Each row comes from the steps of one walk. Every step used is in the known rows, and no mark comes twice. Write the walk behind each row, first mark first.
(in the rows, 128 means zero)
Known rows:
buso sunum lema tatiri penifi rularin mesuda mufan: [109 131 113 126 110 100 138 115 109 114 137 145 105 119 110 184 181  77
 128 160 107  92 142  81 135  77 112 136 134 137 155 134  93]
lema pomol penifi tatiri: [153 166 159  76  89 142 144 112  84 100 115 194  50  82 120 197 122 162
 118 163 123  79 145  72 122  89 143 124 104 164 168 118 111]
tatiri penifi: [130 142 161 109  91 150 129 127 116 110 103 143  74 120  77 207 156 125
 129 163 128 104 146  88 128  91 115 139 122 147 162 128  90]
vipupod penifi pomol lema sunum: [166 135 178 103 101 106 133 141 137  99 104 186  81 101 117 195 136 112
 116 124 145 104 159  86 122 109 122 134  85 146 149 118  82]
gara lategi lema pomol penifi: [161 158 173 114  80 135 136  91 125  99  93 198  69 100 110 193 129 150
 134 152 148  70 143  88 158 102 136 127  88 154 177  99 117]
vipupod penifi: [141 149 138 101  82 161 143 118 101  95  96 166 100 100  88 195 131 142
 101 175 105 124 161 111 150  99 127 153 108 156 137 127 101]
penifi rularin mesuda: [136 144 120 110  91 132 143 116 103 132 113 152 104 112 105 195 184 122
 139 155  93  92 151 105 127  76  99 151 150 145 134 125 103]
mufan mesuda: [139 131 134 151  97 176 130 120  97 108 106 122  96 130  71 192 183 112
 126 167 101 125 157 132 157  82 124 136 163 157 139 112  85]
mesuda mufan buso sunum lema: [109  93 153 156  78 117 120 108 113 100 100 107 118 128  89 155 154  88
 141 161 114 141 168 104 150  65 149 112 139 136 141 131  65]
bagar sunum buso: [ 97 122 149 136  59 148 141  90 103  99 104  97 129 107  79 170 153 129
 156 164  94 123 184 106 129  69 142 125 131 164 169 113  83]
lategi lema sunum: [150 116 167 156  88 137 138 117 133 102  96 149 101 110  83 193 153 128
 144 143 138  91 165 105 116  90 139 122 101 144 168 117  89]
tatiri penifi rularin mesuda mufan: [123 134 108 131 117 120 143 119  96 128 116 151 118 118  97 204 192 104
 138 156  99  83 145  91 128  71 101 154 142 151 129 129 103]
bagar vipupod penifi rularin mesuda: [136 170 103  92  78 130 150 114  97 121 118 174  94 102 102 196 153 130
 108 156  75  89 151  94 129  88  94 175 127 151 135 130 116]
mufan mesuda rularin penifi vipupod: [131 145 133 122  71 177 118 142 110 113 121 174  55  94  84 213 167 113
 104 147 127  98 148 100 168 124 103 168 158 158 103 135 114]
vipupod penifi pomol lema: [161 145 167  71  95 113 123 136 124  95 109 197  73 110 123 192 120 114
 106 143 146 107 157  93 148 122 113 141  94 153 123 123  84]
gara lategi: [157 132 172 145 108 153 127 119 123 107  94 148 128 132  87 190 152 146
 134 172 131 113 164 146 139  93 134 127 111 141 149 114  91]
lategi lema sunum buso: [122 115 161 160  77 139 129 106 131  99 102 118 125 125  88 175 166 121
 160 142 119  92 177 100 117  69 144 127 106 148 170 104  83]
lema tatiri penifi pomol: [142 135 162  89  93 127 126 137 117 112 140 183  52 125 118 211 148 105
 112 157 148  98 141  64 118 108 107 128 106 138 160 130  87]
rularin mesuda: [138 152 140 127  91 134 144 114 104 120  99 145 105 120  90 196 188 114
 135 159 102 110 165 126 122  72 109 131 149 142 137 111 102]
buso sunum lema tatiri penifi rularin: [114 126 140  89  82 127 122 124 128 110 143 149  61 110 112 183 140 108
 123 164 119  92 128  58 142 104 115 140 113 135 181 149  81]
sunum lema pomol penifi: [140 162 159  86  72 126 142  93 116  91  93 179  59  94 112 179 131 131
 131 150 138 103 137  59 159  88 142 137 107 141 174 124 102]
lema pomol penifi rularin mesuda mufan buso: [124 130 126 158  94 116 135 102  81 136 106 150 102 118 115 197 190 112
 142 147  90  79 150  87 142  52 110 123 135 170 119 103 107]
mufan buso sunum lema tatiri penifi rularin mesuda: [112 141 133 115  85 104 128 117 112 128 142 145  67 126 114 182 174  81
 130 155 100  91 142  79 134  73  95 124 135 140 162 123  95]
sunum lema pomol penifi rularin mesuda mufan: [126 147 107 114 107 105 151  99  97 114 112 169 109 104 118 185 174 105
 139 148 112  85 139  68 149  70 116 154 133 145 139 128 107]
buso sunum: [133 103 178 141  65 146 122 118 131 115  91 121 108 105  83 183 157 123
 133 164 102 127 167 129 126  91 143 111 144 143 157 118  79]
rularin penifi: [133 135 145 122  59 164 138 138 113 101 107 150  74 105  89 211 149 135
 120 172 121 100 164 102 161 102 128 149 131 153 141 130 104]
mesuda rularin penifi: [123 129 140 123  65 174 134 142 117 106 119 172  71 112  95 206 175 129
 125 160 115  94 148  99 176 123 115 161 141 165 121 139 107]
sunum buso: [114 122 152 136  73 156 125 108 113 104  98 106 129 131  88 175 171 131
 152 161 100 113 172 111 128  65 140 132 132 150 149 112  81]
buso sunum lema: [122 110 164 119  68 128 126 111 132  93  98 119 103 115  87 156 139 102
 137 161 126 146 163 103 147  85 153 124 136 122 161 138  66]
penifi vipupod: [146 141 155 111  80 155 120 125 111 114  93 151  87  91  82 205 144 131
 116 153 132 114 161 108 117  99 121 140 133 136 121 136  96]
mesuda mufan buso sunum lema tatiri penifi: [103 125 153 135  94 113 119 120 115  99 139 131  66 136  96 184 154  76
 116 167 128 106 144  75 138  83 127 106 106 140 177 130  79]
lategi gara: [151 140 153 145 106 162 143 110 132 101  82 141 129 137  83 199 155 149
 136 187 117 116 168 151 137  83 149 119 122 129 158 137  92]
lema pomol: [142 143 173 104  77 144 137 106 110 110  96 151  92  86 110 201 141 149
 134 149 134  98 167  81 141  97 132 133 132 157 152 104  89]
mesuda rularin: [126 121 148 128  93 168 127 122 114 112 111 163 102 122  89 188 193 129
 138 149 108 110 142 114 148 112 118 144 146 161 117 139  91]

Which walk is each row?
[106 111 129 121  91 120 117 122 113 118 145 138  75 122 113 184 153  95
 126 162 110  88 131  60 143  87 115 129 116 144 164 143  81]  mesuda mufan buso sunum lema tatiri penifi rularin
[132 165 151  68  77 127 154  98  78  86 122 190  49  73 114 179 101 151
 123 166 130  95 152  57 132  90 148 123 101 161 184 129 105]  bagar sunum lema pomol penifi tatiri
[127 136 133  94  88 141 127 121 120 114 144 166  59 113 109 201 142 124
 124 166 127  64 130  63 140 112 105 145 102 148 171 143  97]  lategi lema tatiri penifi rularin
[137 158 110  94  89 136 149 116  99 125 116 173  99 104 108 196 165 127
 119 161  88  96 151 101 141  85  96 163 132 150 132 124 111]  vipupod penifi rularin mesuda
[155 134 148  85  83 141 138 129 104 106 112 194  89 107 114 200 129 129
 103 160 128 124 158  87 137 109 118 153 109 146 125 128  94]  vipupod penifi pomol
[104 126 114 154 107 107 130 114  84 124 136 132  96 143 107 186 186  78
 133 161 103  92 148  83 140  55 106 121 126 153 131 124  91]  sunum lema tatiri penifi rularin mesuda mufan buso
[120 134 100 159  88 124 138 112  71 127 111 143 119 128  94 195 173 112
 118 156  66  90 162 102 132  59 104 145 128 170 106 121 105]  bagar vipupod penifi rularin mesuda mufan buso
[122 135 120 121  97  99 144  98 107 118 110 162 109  98 118 180 172  97
 139 147 105  88 142  73 146  72 120 144 139 143 148 122 102]  buso sunum lema pomol penifi rularin mesuda mufan
[145 127 164  92  87 132 127 136 115 118 116 176  66 123 106 211 150 115
 125 150 146 109 146  66 121 101 106 143 120 141 143 128  85]  tatiri penifi pomol
[118 130 120 148  94 106 135  99  82 126 111 148 101 123 116 181 180  99
 144 146 101  89 149  76 153  51 115 128 133 160 124 114  98]  sunum lema pomol penifi rularin mesuda mufan buso
[126 127 173 138  88 122 121 120 137 100  99 115 118 123  99 175 167 115
 153 129 117 100 172 102 119  72 138 124 106 151 163 105  72]  pomol lema sunum buso
[130 140 114 144 129 111 140 112 108 119 137 170 114 132 106 201 178  98
 129 164 122  60 143 101 137  87 103 137 110 147 150 118 110]  gara lategi lema tatiri penifi rularin mesuda mufan
[138 147 134  72  75 132 138 100 116 108 111 181  66  87 126 180 132 142
 136 150 120  84 124  47 161  95 125 159 114 145 164 141  99]  sunum lema pomol penifi rularin
[144 145 139  83  73 144 136 104 112 120 106 183  69  83 123 195 142 155
 137 149 110  75 126  58 149  97 119 154 116 154 160 131 108]  lema pomol penifi rularin
[139 147 172 107  57 122 114 102 117 111  92 171  49  78 106 185 125 114
 117 135 140 106 148  70 140  91 130 123 120 141 147 119 102]  mufan buso sunum lema pomol penifi vipupod
[139 146 142  94  74 161 143 145  85  97 129 169  60  95 103 209 127 153
 111 181 120  88 166  93 133  98 137 140 120 161 145 133 106]  rularin penifi tatiri
[154 138 183  76 100 105 115 141 134 104 112 181  55 122 117 200 136 102
 124 136 161  95 146  76 134 117 104 132 104 147 138 123  77]  tatiri penifi pomol lema
[131 138 104 132 111 125 148 109  94 124 106 163 118 115 103 198 193 112
 138 158  90  87 139  99 134  68 111 149 137 149 131 130 112]  pomol penifi rularin mesuda mufan
[144 167 153  66  87 132 145 108  87  90 117 193  47  87 121 183 113 151
 119 163 133  90 143  59 132  87 147 129 102 153 170 127 102]  sunum lema pomol penifi tatiri
[156 133 173  83  79 114 119 148 132 100 116 186  55 112 125 202 132 110
 118 143 156  94 159  86 155 124 112 138 110 151 125 125  86]  rularin penifi pomol lema
[149 160 166  96  73 141 141  99 113 105  88 181  61  88 109 199 143 147
 128 151 125  90 139  75 146  91 133 130 111 155 169 111 112]  lema pomol penifi
[125 125 131 149 103 184 124 123 104 113 118 152  94 134  79 187 210 108
 133 151  97 117 137 124 170 109 110 150 169 171 114 128  90]  mufan mesuda rularin
[130 140 174 112  60 119 129  92 119 103  93 163  58  96 114 172 136 120
 135 146 124 107 144  67 159  78 143 115 113 148 172 111  95]  mufan buso sunum lema pomol penifi
[150 131 170  85  82 120 118 151 135 102 122 199  54 114 128 199 150 106
 122 134 153  88 148  83 166 137 102 147 116 159 113 131  87]  mesuda rularin penifi pomol lema
[140 144 151 104  98 130 118 147 125  92 162 194  35 128 131 198 165  82
 100 150 140  84 139  92 172 138 104 123 114 160 141 125  92]  mufan mesuda rularin penifi pomol lema tatiri
[107 121 129 139  89 104 127 111 108 106 147 132  92 128 119 164 167  72
 122 167 103 107 151  94 142  75 130 103 124 133 162 132  82]  penifi rularin mesuda mufan buso sunum lema tatiri
[135 160 157  97  88 142 116 131 116 109 125 164  46  98  87 216 140 112
  98 155 146  94 143  81 113 109 107 131 112 136 153 135 103]  lema tatiri penifi vipupod
[145 157 136  78  95 158 146 130  75  92 120 182  81  92 101 196 113 158
  95 182 107 106 163 102 124  95 138 141 101 163 142 130 102]  vipupod penifi tatiri
[147 134 159  99  89 129 115 152 128 102 129 193  48 122 122 198 159  93
 118 134 146  91 146  90 179 134  99 149 131 164 112 123  87]  mufan mesuda rularin penifi pomol lema
[139 118 148 103  67 150 130 149 115 115 130 199  64 114 119 210 166 120
 122 149 135 100 148  75 159 128 107 160 137 155 112 136  98]  mesuda rularin penifi pomol
[131 158 172  91 102 123 121 132 129  95 134 159  42 124 104 204 143 101
 110 160 142  84 138  84 133 111 110 114  91 148 178 125  88]  pomol lema tatiri penifi
[107 140 141 108  77 128 147 100 104  78 140 136  78 109  96 165 127 100
 119 181 131 128 162  91 144  98 142 107 106 136 189 146  81]  bagar sunum lema tatiri
[147 146 167  87  85 115 124 145 129  90 147 185  41 118 135 201 136  98
 101 158 150  84 151  88 148 127 116 113  92 146 153 128  91]  rularin penifi pomol lema tatiri
[156 131 183 130 101 117 130 133 141  99  93 147  92 107  97 191 155 117
 136 129 137 101 160 108 117  93 132 120 101 147 159 119  78]  pomol lema sunum
[146 167 158  80  71 131 126 104 116 100  94 187  50  74 105 194 120 128
 113 138 153 101 141  62 140 100 128 144 115 132 148 131 107]  sunum lema pomol penifi vipupod
[131 125 170  88  82 110 121 133 129 104 145 175  50 123 120 192 136  85
 113 154 152 114 141  57 127 107 117 122 109 126 173 133  75]  buso sunum lema tatiri penifi pomol
